Known rows, with every step that occurs
tupe -> sazup -> vevu -> bisiru -> sukek -> bemi: [  4.0  -4.9  -7.0  -8.9   8.0  -8.0 -19.5  -7.5   9.4  -7.9  -8.7  -4.4
 -17.0  18.4 -48.0 -13.6  22.4  24.5  16.1  -7.6   4.8  11.3  -7.5 -18.5
   2.1]
vevu -> bisiru: [  3.7  16.7   4.1   3.3 -13.3   7.6  -4.5  -3.9  16.9  -5.4  14.3  -7.2
 -17.2 -34.7 -36.4 -10.2  -1.7 -16.1 -21.6  -4.8   2.5   3.1  18.3   8.7
   8.5]
sukek -> sazup: [ -9.2  25.8   4.6  16.2 -23.4   4.2   1.1   7.5  -5.8  -2.8   0.5  -1.9
 -12.9   9.5  37.6   6.4 -16.8  -0.7  -3.3 -15.4  -9.8  -4.6   1.2  -3.2
  -3.8]
bisiru -> vevu -> bemi -> sukek: [ -9.1 -30.7   7.2   0.6  10.9  13.9   7.5   1.0  -1.6   3.5  12.5  -4.4
  27.2 -68.6  -3.2  11.3 -10.0 -10.0  -5.4  20.6   2.0  -3.3   1.4  11.5
   2.7]
sazup -> sukek -> bisiru -> vevu -> bemi: [ -7.5 -17.9  -5.0  11.6  12.7  10.5   5.4  12.9  -4.8  14.4  26.5  -8.1
  16.0  24.0   1.6  -5.0   7.7   8.5 -15.1   8.5  -6.6 -13.4  15.9  -8.2
  -2.2]
sazup -> vevu -> bemi -> sukek -> bisiru -> tupe: [ 28.2  -5.1  10.6  -1.4  25.4  23.4   9.6   2.8  22.5   6.7 -18.1 -16.0
  12.5  -6.1 -42.4  -8.5 -14.4 -13.9   9.7   2.5  -1.8 -11.8 -25.0  25.7
  -1.6]
bisiru -> tupe -> sazup -> sukek: [ 15.6   5.0 -10.2   4.4   5.7  -6.4  15.4 -10.6   4.3  -1.1   8.5  -6.4
  -4.5  16.5 -14.8  -8.3  19.3  16.1  -4.4   2.3  10.8   5.5  11.3   7.9
  -8.8]
bemi -> sukek: [  6.8  -0.7   4.6  -6.2  -6.7  -6.1  13.8  -5.4  10.9   0.1  -3.1 -10.7
  16.8 -56.7 -14.8  11.6 -30.8 -19.9  -2.5   1.7   5.8  13.0   5.5  22.3
  -3.3]
sazup -> tupe: [ 18.6   3.9  -5.1   2.5 -19.1 -16.7  -5.9  -4.6  -3.5  -1.1 -17.6  19.9
  -1.3  23.9  20.2  -0.7  -8.7   2.7  -5.0  -2.5  12.5  26.5  15.3  -2.2
  -1.2]
vevu -> bemi -> sukek -> bisiru -> tupe -> sazup: [  2.6 -16.0   4.5  -2.4   9.5  13.2   7.7 -18.7  25.7  -3.0   5.2 -15.5
  -1.7 -11.6 -12.5  -1.7   4.1  -7.0  12.6   1.8  -3.7 -17.7  -2.5  29.5
  -4.5]
bisiru -> sukek -> sazup -> vevu: [  1.6  21.0   3.6  -2.8  -7.1   0.0  -3.9   7.6 -18.4   1.2 -20.9   4.6
   1.6  39.7  23.9  -4.6 -12.2  13.2   8.2  -9.0  -4.4   1.7 -29.5  -3.6
   0.9]
sazup -> sukek -> bisiru -> vevu: [  8.2   4.8  -5.0   6.9   7.2  -2.0  -7.6  18.1   2.1  24.3  15.0 -28.5
  10.9  49.0  -1.7 -10.4 -17.0   0.6 -13.2   3.3  -1.5   8.2  19.7 -15.6
  -5.8]
tupe -> bisiru: [-28.5  19.1  -2.8  -8.0 -14.8  -7.6  -1.1  11.3 -11.1  -3.9   7.9   0.4
  -4.7  16.8  -2.7  -3.3 -14.7 -15.4 -12.5  -1.5   0.0  -0.1  10.6   4.1
   2.4]
vevu -> bemi: [-14.6 -11.1   0.3  12.0 -11.6  13.2  16.4  -0.1  -7.4 -10.6  12.6  16.9
   4.2 -20.3   4.6  -0.2   1.9   4.7 -18.2   0.6  -0.1  -9.7   8.3  16.5
   2.4]
vevu -> bemi -> sukek -> sazup -> tupe: [  1.7 -10.4  -3.6   1.1  -3.2 -13.7   8.5  -9.2  -9.5  -1.0 -10.3  27.0
   5.9 -27.4  48.6  25.8   8.8  -2.0  14.0  -1.2  -3.9  -2.1   0.2 -14.0
  -1.4]
sazup -> sukek: [ 11.1  12.1 -11.6   3.6  -4.1 -14.8  21.2   3.6  -9.3   5.4   9.7  -5.8
  11.9   3.7  -8.1   0.7   1.2   6.5 -18.5  -3.5   6.7  11.4  19.7  -7.1
  -6.6]
bisiru -> tupe -> sazup -> vevu -> bemi -> sukek: [  6.6 -30.2   7.6  -8.4  19.8  15.8   8.7  -8.4  12.5 -12.0  -3.7  -5.2
  14.8 -46.9  -7.5   5.9   9.0  -0.4  11.4  12.2   7.8 -10.0 -17.0  26.5
  -0.6]
bemi -> sukek -> sazup -> tupe -> bisiru -> vevu: [-21.3  -0.2  -0.6 -11.0   7.0 -17.1 -24.5   9.1 -17.3  13.8  -1.9   1.9
   3.3   8.5  34.2  13.3  -7.8 -13.1  10.6  15.3  -2.2   8.0   3.3 -28.4
   1.6]
bemi -> sukek -> bisiru -> tupe -> sazup -> vevu: [ 24.8  -6.7   8.1 -12.0  13.1   5.0 -11.4  -1.2  31.5  -1.6 -15.0 -34.3
   4.5  19.7  -2.7  -5.8 -14.1  -5.4  18.5  -1.8   5.9  -1.8 -16.0  22.0
  -7.7]
bisiru -> vevu -> bemi: [-19.6 -22.7   6.3  16.9  -2.2  23.9  -1.9  11.0 -11.4   2.2  17.3   8.7
   8.0 -12.4   6.7  -3.6   0.1   7.2 -19.8  17.6   2.1  -5.2   9.5   6.8
   5.4]
bisiru -> sukek -> sazup -> vevu -> bemi: [-14.6  -2.5   2.0   2.8   0.3  13.7   9.4   4.6 -26.3  -6.7  -5.2  24.0
   7.6  15.6  25.1  -0.6  11.4  19.2   1.3  -3.3  -8.7 -18.1 -29.1   0.2
   4.6]
sukek -> bisiru: [  7.2  15.0   2.0   6.6 -17.9   0.8  -4.0   7.2  15.8   8.1  -1.2 -21.1
  -1.7  40.2   0.1  -7.8 -32.9 -12.4  -7.1 -16.4  -5.8  -0.8   9.7  13.9
  -5.3]

Rows
[-42.1  -5.6   5.9  -2.6   9.6   7.8   0.7  11.9 -18.8   2.3  19.8  -0.8
   8.5 -41.0  29.4  23.2   1.5 -15.0   6.4  11.6 -16.3 -24.3  -5.0 -11.5
   2.5] => tupe -> bisiru -> vevu -> bemi -> sukek -> sazup
[ 13.5   3.6  -1.4  -0.9  -8.7 -22.8   0.3  -8.1  -3.6   4.8 -18.9  13.0
   4.3 -11.7  49.7  22.6 -10.0  -6.9  16.9  -6.1  -0.1  13.9   1.6 -13.6
  -5.4] => bemi -> sukek -> sazup -> tupe
[  2.3   1.6   6.6  11.9  -5.9   9.1 -21.9  16.6   9.5  17.9   3.8 -30.1
   3.2  43.5   3.9 -13.4 -34.7  -8.0 -11.3   2.1  -2.2   6.4   9.8   1.9
  -1.3] => sukek -> bisiru -> vevu
[-24.5  23.5  -6.5  -7.6 -14.4 -23.8 -11.5   8.4 -21.9  -0.3  -6.2  17.4
 -16.6  47.7  47.3   8.7   4.4  -5.2   6.0  -6.7  -5.1   1.1   5.5 -25.2
  -0.2] => sukek -> sazup -> tupe -> bisiru
[ -8.3  30.9   1.9   2.7 -10.3  -0.5   2.3 -11.6 -10.6   2.5   1.8  11.2
 -17.0 -11.2 -16.1  -6.0   1.5  -3.4  -3.5  -9.7 -13.2  -5.3 -11.2  -1.8
  10.2] => vevu -> bisiru -> sukek -> sazup
[ 15.1   4.1 -16.2  13.0   6.2 -17.4  10.5  11.8  -0.6   3.8  -3.4  -8.3
  -3.1  18.0 -28.5   0.5  10.8  22.4   0.3 -10.8   6.8  16.3  18.6 -33.2
 -14.5] => sazup -> sukek -> bemi
[  6.7  13.5  11.2  -7.5   6.0   3.4 -11.1   5.6  17.3  -4.8   3.5 -20.1
 -10.6 -49.5   3.1   7.5  -3.5 -19.5   2.0  -8.0  -6.9  -9.2  -5.3 -10.6
   5.3] => bemi -> sukek -> sazup -> vevu -> bisiru
[-29.1  -1.5  -5.9 -15.8   0.6 -19.8   3.4  -1.7 -23.9  -2.6  -1.0  27.3
   0.3  -5.1  36.6  23.9  16.3 -11.8  13.2   2.4 -10.2 -13.1  -1.8 -20.2
   2.2] => vevu -> bemi -> sukek -> sazup -> tupe -> bisiru
[ -2.8  13.7   6.2   3.6 -11.3  -3.5   9.1   0.3   0.7   0.6  -1.2 -12.3
   3.3 -41.6  30.3  21.6 -25.0 -16.1   7.3  -9.1  -9.6  -2.3  -4.9   1.0
  -4.8] => bemi -> sukek -> sazup
[ -1.1   0.3 -14.1  -2.3  -8.6 -21.7  12.8  -7.3   0.0  -5.2  23.0 -11.5
   5.3  13.3  24.4   4.3  17.9  17.0  -8.3  -3.7   7.4   4.2  26.1  -2.2
 -10.7] => tupe -> sazup -> sukek
[-32.5 -19.7  -2.7  -2.0   4.1   2.2 -12.5   9.9 -24.0   3.2  11.2  24.8
   5.0  21.7  20.4  -0.9  17.9   3.2 -11.8  21.6   2.7  -2.4  10.5 -15.3
   8.0] => sazup -> tupe -> bisiru -> vevu -> bemi
[-13.3  11.5 -10.3 -14.7 -12.0 -25.2  -9.6   1.6 -16.3  -1.2  -8.1  18.4
  -6.1  44.8  15.3  -0.5   0.1  -9.4  -3.2   1.0   6.6  14.2  14.4 -11.0
   2.7] => sazup -> tupe -> bisiru
[ -8.4 -36.8   3.5 -15.2   6.1   0.6   7.7  -4.9   9.4 -15.3   8.5  -6.5
  21.5 -52.1  28.9  17.0   7.2  -0.1   7.7   6.7   4.2 -12.1  -3.0  17.4
  -1.5] => tupe -> sazup -> vevu -> bemi -> sukek
[  6.3   4.9  -9.7   5.2  -2.8  -9.4   3.9  -1.0  -7.0   4.0 -22.0  10.2
  -2.1  23.9 -54.0 -10.3  -8.1  21.7   9.3  -9.0   4.6  22.6  -7.5  -9.8
  -2.6] => bisiru -> sukek -> bemi
[  7.8  19.8  -7.1  -3.1  -9.4 -17.1  -7.4 -19.3 -15.4   5.5 -13.1  32.9
 -16.3  19.9   3.4  -1.2  14.2   3.5   7.5  -6.9  -3.6  11.7  -6.6 -18.9
   9.6] => vevu -> bisiru -> sukek -> sazup -> tupe
[  1.2 -20.3   4.6   3.5   9.3  23.9  -3.8   2.9  13.0  -9.0   1.9  -8.9
  -4.6  40.1   6.0 -12.7  16.9  12.7   4.3  -0.8  -0.7 -22.0 -13.0  19.7
  -2.1] => sukek -> bisiru -> tupe -> sazup -> vevu -> bemi
[  2.3  18.0  -0.9  -8.0  -7.2  -0.4   5.7 -17.1  -1.4   2.6   0.9  12.3
  -4.9 -23.3 -63.8 -17.2  -2.4  -5.2 -14.6   0.0   1.2  10.3  -2.9  16.4
  14.7] => vevu -> bisiru -> sukek
[ 17.2  -3.0 -15.3  12.5  15.2 -10.6   5.3   0.4  11.6  -1.1  -4.5  -8.7
 -17.4  25.1 -35.3  -6.6  27.7  31.1  11.8  -6.8   9.6  11.5  11.7 -23.8
 -15.5] => bisiru -> tupe -> sazup -> sukek -> bemi
[  7.7   9.8  -6.1   1.5   2.7  -5.1  -2.7  -7.2   5.5   1.1 -11.3   6.9
 -16.6  -4.3 -81.6 -13.8   9.2   9.2   4.4  -8.9   0.5  16.9  -2.7 -15.4
   4.9] => vevu -> bisiru -> sukek -> bemi
[ -5.1 -19.9   2.3  -2.9   0.8   5.3  22.7  -6.7   2.7  -6.4   8.9   4.6
  24.5 -74.4  -7.4  16.2  -9.7 -12.0  -5.2   6.7   1.1  -6.3   1.8  20.1
   0.1] => vevu -> bemi -> sukek
[  0.6 -15.0   1.9  -3.7   2.7   4.6  15.3  -3.1  14.9   5.3   5.9 -16.9
  18.5 -26.2  -5.8   9.7 -19.7 -20.1   0.8  -5.2 -10.0 -15.3   4.1  19.0
  -2.9] => vevu -> bemi -> sukek -> bisiru
[ -2.7 -22.2   6.4   5.3   6.5  23.2   0.4   0.6   3.1 -17.2   0.4   7.8
  -2.8   9.6   9.1 -10.6  23.3  15.6  -0.2   6.6   7.1 -14.3 -13.1  20.9
   0.2] => bisiru -> tupe -> sazup -> vevu -> bemi
[ 25.8  29.0  13.3  12.0  13.2  25.2 -10.5   7.4  15.0  -3.0 -11.5  -6.4
 -31.0  -5.6 -38.1 -20.8   4.0  -7.7  -4.9  -3.8  -0.7  -6.1 -20.6   2.5
   7.0] => sukek -> sazup -> vevu -> bisiru -> tupe
[  8.0  13.0   1.4 -14.5   1.4   2.2  -3.5  -7.7  -1.8  -0.2  -7.8   6.5
  -1.3   2.3 -54.1 -20.3  -0.7  -0.5  -9.6  -0.4   4.6  11.2 -13.3   9.4
  14.0] => sazup -> vevu -> bisiru -> sukek
[ -3.0 -18.7   0.9   5.1   4.5  -5.9  -5.9  -2.0 -12.2   7.1  -3.4  21.2
  10.8 -24.1  54.2  20.2   6.7  -0.1  13.3  10.6  -2.5   3.1   1.6 -21.1
   0.3] => bisiru -> vevu -> bemi -> sukek -> sazup -> tupe
[-18.3 -29.1  -8.2   5.7   8.5   6.5  -1.3   4.1  -1.4   7.9  33.8 -13.7
  12.7  32.8  26.7  -2.0  21.0  18.0  -8.1  10.2  -6.4 -19.0  19.9  -7.0
  -4.3] => tupe -> sazup -> sukek -> bisiru -> vevu -> bemi
[  2.0  -3.2   5.5  -8.1  -6.0   3.4 -24.0  -2.4  23.7 -15.9  14.0 -19.1
 -18.0  -6.2   4.3  -8.1  14.2  -2.0  -7.7  -4.9   5.2  -2.2  11.9   2.7
   5.5] => tupe -> sazup -> vevu -> bisiru
[ 16.1   0.5   7.3   0.1   1.5  11.8 -12.0   1.6  14.6 -11.8 -14.2 -14.2
  -9.1  31.4   5.4 -15.2  -1.6  12.8   4.1   0.5  13.7   5.0  -9.5  19.8
  -3.7] => bisiru -> tupe -> sazup -> vevu
[  6.6  16.7  -7.8   0.2 -15.2 -20.9   0.5 -14.2 -25.8   7.2 -24.0  36.0
  -3.7  42.6  27.0   2.5  -1.4  11.5  12.0  -7.7  -0.4  17.6  -9.1 -15.2
   1.5] => bisiru -> sukek -> sazup -> tupe
[ 28.2  20.1  15.6   0.8  23.5  20.3  -5.0   2.5  23.4  -0.4 -13.1 -16.1
 -18.7 -47.8 -48.4  -7.6  -1.5 -20.2   5.9   0.4  -0.7  -4.4 -26.6   5.3
   5.1] => bemi -> sukek -> sazup -> vevu -> bisiru -> tupe
